What can hang from each mark
K251: K620 K820
K614: K123 K620
K13: K123
K620: K123 K578 K746
K706: K123 K620
K123: K706
K820: K251
K464: K706
K578: K706

Known rows, with every way that one mark hangs from another
K464{K706{K123 K620{K578 K746}}}: [  1.1  22.4   3.3  20.8   4.6 -24.8   4.9  -4.9 -26.0   5.5   9.2 -16.8
  -7.3  20.1  22.9  -1.0  18.2  -4.7  15.4  13.6  12.1]
K464{K706}: [ -7.0  22.4  -2.7 -32.5  26.5 -16.7  37.0   1.8 -44.7   8.9 -61.9   6.8
  -1.5 -35.9 -16.2 -10.4   0.0   0.4 -18.3  11.1  -6.0]
K123{K706{K620}}: [  6.4 -16.2  10.4 -23.1 -36.6  16.0  -9.1  31.2 -25.6  11.1 -28.1 -10.2
  17.9 -25.7  17.5  20.4 -10.5  12.8   4.9  -5.3   2.3]
K620{K123{K706} K578 K746}: [  8.1   7.4  27.4   4.5 -38.6  -0.8  41.0 -43.3   4.2 -11.3  16.5  31.1
  16.4  18.1 -11.8  36.4   1.2  25.2  22.7 -13.8   1.9]
K251{K620{K746}}: [ 11.3  -1.1   9.7  -2.2  48.1  -5.2  14.9  14.3   4.0  19.7 -18.6  -2.4
 -15.9  -2.0 -10.4 -12.3  -2.1 -27.7  29.7  11.3  -8.7]
K614{K123}: [-18.1  11.6  31.5 -43.5  37.9  -3.4  -2.3  -0.2   9.9   4.6 -62.1   3.9
  22.5 -26.4 -27.7  17.5   0.0 -11.5 -21.6  19.2 -12.5]
K123{K706}: [  0.7  -6.5  26.3 -44.1 -25.2   9.3  30.2  11.3 -23.1   7.6 -46.4  16.2
  23.6 -37.3  -6.6  13.7 -14.0  18.9   3.4 -19.0   6.0]
K614{K620}: [  4.8 -14.4 -25.2 -45.5  15.6   3.3   5.2   1.7  -1.0  20.7 -27.9  -3.5
  -4.9 -23.1 -23.5  -3.3   3.9 -10.5 -22.6  -2.3  -0.3]
K620{K578 K746}: [  0.5  26.0  12.5 -11.7  -1.9 -10.5  43.3 -32.9  16.4  -5.6 -19.4  29.6
  -2.1   5.8 -21.3   8.3  -6.4  -9.7  17.7   7.5 -19.6]
K614{K620{K578 K746}}: [ 13.7  13.8 -16.8 -27.7   9.0  -7.3  27.4 -40.3  36.4  11.8  -2.0  18.9
  -6.0  12.6 -20.6  24.8   5.8 -24.0  11.3   2.5  -2.5]
K578{K706{K620}}: [  3.6  -0.2 -18.9  -5.2  -6.2  23.2 -29.1  44.5  -8.0 -16.6  15.8   1.2
 -13.5 -13.0  25.8 -17.7  -9.0  19.1 -25.0   6.9 -18.3]
K13{K123}: [-26.4  16.4 -33.3  -5.1  -3.9   4.0  13.2   6.2  -5.9 -13.4 -43.6  -8.8
   4.0 -44.4 -11.3 -17.9  -7.9  -1.1 -31.6  -1.4 -23.4]
K614{K123 K620}: [ -4.0  -0.3  -1.1 -59.7  50.8   0.2 -17.7  -7.3  29.2  22.2 -44.2  -5.8
  17.7 -21.8 -26.8  34.1  13.1 -26.1 -28.0  13.9   4.6]
K820{K251{K620{K578{K706} K746}}}: [ -4.1   1.9  -4.1   8.7  23.8  -1.5  18.0  -6.2  67.4 -13.2  27.1  19.5
  -6.8  11.4  -2.8 -40.1 -24.6 -15.1  20.1 -11.7 -17.3]
K464{K706{K620{K123 K578 K746}}}: [  5.9  25.3 -21.7  39.1   1.6 -20.1   4.8 -30.8 -19.9  -7.0  20.1  -2.3
 -16.0  30.2   1.7  21.3  17.2   1.0   0.9  28.7 -14.3]
K620{K123}: [-11.4 -17.2  -2.2   2.0  -2.1   0.3   8.3  -3.5 -32.2  -7.8  -7.7  -4.4
  -7.7 -10.0 -29.6 -25.6   4.2  23.9 -30.0   4.9 -14.5]
K123{K706{K620{K578 K746}}}: [ 15.9  12.0  16.7  -2.9 -43.1   6.0  12.1 -11.1  10.5   3.2  -2.0  15.8
  17.2  10.0  18.5  48.3  -8.0   2.4  36.4  -1.4  -1.2]
K251{K620 K820}: [ -4.6 -15.6  -1.5   8.1   5.5  -1.2 -17.0  29.2 -24.0  16.6 -35.8  -9.5
  -6.6 -18.5   0.9 -26.5 -16.4 -26.5   8.3 -11.2  20.5]
K123{K706{K620{K578}}}: [  2.3  -6.6   6.0 -21.4 -67.8   8.5  -6.3  -2.8   5.7   0.0 -16.0  -1.2
  18.8 -10.6  16.6  41.0  -8.6  18.8   8.4   2.5  -3.7]
K578{K706{K123 K620}}: [ -2.5 -19.3  -2.2   8.1 -11.1  17.9 -42.5  58.4 -24.5 -14.7  43.2 -22.4
 -12.1  -4.9  39.1 -47.3   2.8  31.7 -25.2  -6.6   8.2]
K620{K123 K578}: [-15.1  -7.9  -7.2   2.2 -33.6  -8.5  12.5 -36.2   2.4 -18.7   3.4   2.2
  -7.0   5.5 -30.5  -5.6   6.2  28.1 -25.0  12.3 -21.5]

Rows
[ 18.8  10.6 -32.3   6.5   3.0   9.6   6.2 -36.6  44.0 -21.1  77.2  31.4
 -19.5  35.2  -2.4  13.9  14.4  14.9 -13.2  -6.8  -1.8]
K614{K620{K123 K578{K706} K746}}
[ 19.8  14.2  34.4 -58.8  46.0   9.4  11.1 -13.2  32.4  30.1 -31.0  22.5
  40.4  -8.7  -7.4  74.9   5.9 -29.0  19.8 -12.3  27.5]
K614{K123{K706} K620{K746}}
[ -6.7 -30.4  -9.7  38.7   0.0  -1.6 -29.7  17.4 -33.1   6.8   1.2 -18.2
 -13.2   0.3  -6.2 -32.5  -4.7  -7.4  -5.2 -10.0  21.8]
K251{K620{K123} K820}
[ 22.2  -3.8  -3.9 -12.1 -26.8   3.6  23.8 -50.8  24.0   6.6  33.2  21.1
  12.1  24.1 -11.9  52.3  14.0  10.9  15.0 -18.5  17.7]
K614{K620{K123{K706} K578 K746}}
[ 12.1  23.5   0.4  29.1   3.9   5.4  -2.8   2.9  31.0 -13.7  30.5  36.3
 -13.0  20.8  27.3  -6.2 -19.1 -20.6  31.5 -17.5  18.3]
K251{K620{K578{K706} K746} K820}
[  0.5  17.4  22.3   4.1  -3.8   0.7  22.1  -4.6  16.7 -26.1  49.7  26.1
  -6.5  18.9  19.4 -27.7   2.6  23.7   6.9 -16.4   7.3]
K620{K578{K706{K123}} K746}
[ -1.7  10.6   4.3  20.6  -8.2 -10.5  31.7 -44.3   6.2 -16.9  17.9  21.2
  -9.4  25.8 -27.3   4.6   7.2  10.7   2.4   8.0 -18.8]
K620{K123 K578 K746}
[ -0.6  -2.4  12.6  23.7 -17.8  -8.3 -11.2   1.4  -3.0  -0.8  26.3 -18.2
  -7.1  26.7  17.0 -11.0  11.1   0.3  18.6   7.2   3.6]
K706{K123 K620{K578 K746}}
[  9.6   3.2  12.3  26.0  30.6  -2.6   1.2  22.4 -19.6  19.5 -22.3   8.5
  -9.0   0.5   3.1 -17.4 -16.9 -45.1  37.3 -15.3  23.2]
K251{K620{K746} K820}
[  7.9  -7.3  -7.7  42.7   9.1   4.0 -15.9  10.3 -29.3  -1.7  27.8 -11.7
 -17.4  22.5  -3.5  -7.3   7.0   1.7  -1.6  13.5 -17.7]
K706{K620{K123 K746}}
[ -2.4  -3.6  35.3 -36.9  -2.1  12.9 -32.9  21.9   2.3  12.2 -43.0  -9.8
  41.0 -23.2  12.2  57.5  -2.0  -1.7  -1.6  10.3   6.4]
K614{K123{K706{K620}}}
[ -8.9 -32.2   0.3  38.7  44.4 -10.3  10.5   1.7   8.1  10.1  12.0 -17.9
  -9.5  13.5 -33.9 -58.6  -8.6 -21.4  10.1  -9.4 -12.5]
K820{K251{K620{K123 K746}}}
[-22.3 -52.0 -13.2  18.0  19.9  -8.1  -6.9   8.6   3.4   7.7  -3.6 -34.3
  -7.2  -7.6 -36.5 -68.4  -9.0  -3.0 -18.2  -5.6 -13.9]
K820{K251{K620{K123}}}
[-11.2   2.1 -28.8  -0.2 -45.1  21.1 -18.8  27.3 -13.2  -5.1 -25.4 -22.7
  23.2 -40.0  29.0  21.9 -10.8   9.0 -13.4  -9.9  -6.6]
K13{K123{K706{K620}}}
[ -1.5   5.2 -10.8  10.5 -20.4   7.8 -20.8   9.8  25.3 -16.6  15.4  18.3
 -10.2   1.1  25.2 -13.7 -19.1  -0.8   2.6 -14.5  14.7]
K251{K620{K578{K706}} K820}
[ 14.1  38.6   0.7 -39.9  46.8   7.4  -2.7 -33.6  83.4  -8.2  23.6  39.3
  11.1  17.5  -0.7  55.7   9.8 -19.8  -5.0   7.0   1.7]
K614{K123 K620{K578{K706} K746}}
[  5.6  26.7   7.8 -42.3  44.6  -9.1   5.0 -48.0  66.7  13.4 -19.0  17.9
  17.2  14.6 -25.8  60.8  14.2 -39.2   5.3  17.9  -0.1]
K614{K123 K620{K578 K746}}
[  5.5  13.6   8.6  21.1  36.4 -17.3  -1.1  28.9 -59.0  16.4  -0.4 -23.2
  -9.4   4.7  23.5 -21.9  15.5 -10.9  10.3   6.9  18.4]
K464{K706{K123 K620{K746}}}
[ -8.0  -5.6  -3.4   2.9  11.3 -14.3 -19.0  36.9 -64.3  13.3 -16.7 -41.5
  -7.5 -15.2  20.5 -31.9  14.7   7.7 -17.2  11.0  16.0]
K464{K706{K123 K620}}
[  5.7  22.2  -2.2  22.5  -7.3   5.5  22.4 -29.6  23.9 -39.3  60.9  41.2
 -14.7  29.3  -2.9  -3.3   1.8  29.9  -8.1  -2.3 -17.8]
K620{K123 K578{K706} K746}
[ -9.5 -17.9 -24.6  24.5 -46.3  -1.4 -29.4 -16.8  -1.2 -15.7  22.5 -22.4
 -13.2  16.8  -7.6   5.2   9.2  22.5 -24.8  25.9 -25.6]
K706{K620{K123 K578}}
[  3.3  21.0 -16.9  19.3 -19.9  18.6  -1.9  19.9  -7.4  -2.8 -10.6  -4.3
  20.7 -19.5  31.6  30.6  -9.8  -9.8  16.2 -15.0  -3.4]
K13{K123{K706{K620{K746}}}}
[  3.5 -12.0  17.5  24.5  12.2  -1.3 -17.3  36.6 -35.8  10.8  16.2 -26.7
  -9.1  11.5  17.2 -30.8   7.3  -5.7  12.6   0.2  10.4]
K706{K123 K620{K746}}
[-14.5 -20.7   0.6   5.6 -42.5  -5.5 -29.2   8.7  -8.3  -3.5  11.8 -36.1
  -6.4   7.4  14.4 -19.9  10.2  16.8 -10.5  11.1   1.1]
K706{K123 K620{K578}}
[-13.1 -55.5   9.8   2.8  -9.1   1.3   3.4  10.4   0.2  12.8  -3.9 -24.0
  17.5 -15.6 -20.7 -34.6 -15.7  12.6   2.1 -28.0   6.3]
K820{K251{K620{K123{K706}}}}
[ -3.8  -2.6 -28.6  20.9   8.0 -10.2 -17.5  11.4 -56.3   1.3  -5.0 -27.3
 -15.5  -5.1  -0.4  -7.4  14.7  13.1 -31.9  25.1  -9.8]
K464{K706{K620{K123}}}
[ -8.8 -13.3   4.9  23.4 -25.4   2.9 -34.7  24.0   9.3 -13.5  41.9  -5.7
 -10.6   8.8  39.7 -42.5  -6.5  10.8   3.2 -27.2  42.2]
K251{K620{K578{K706{K123}}} K820}
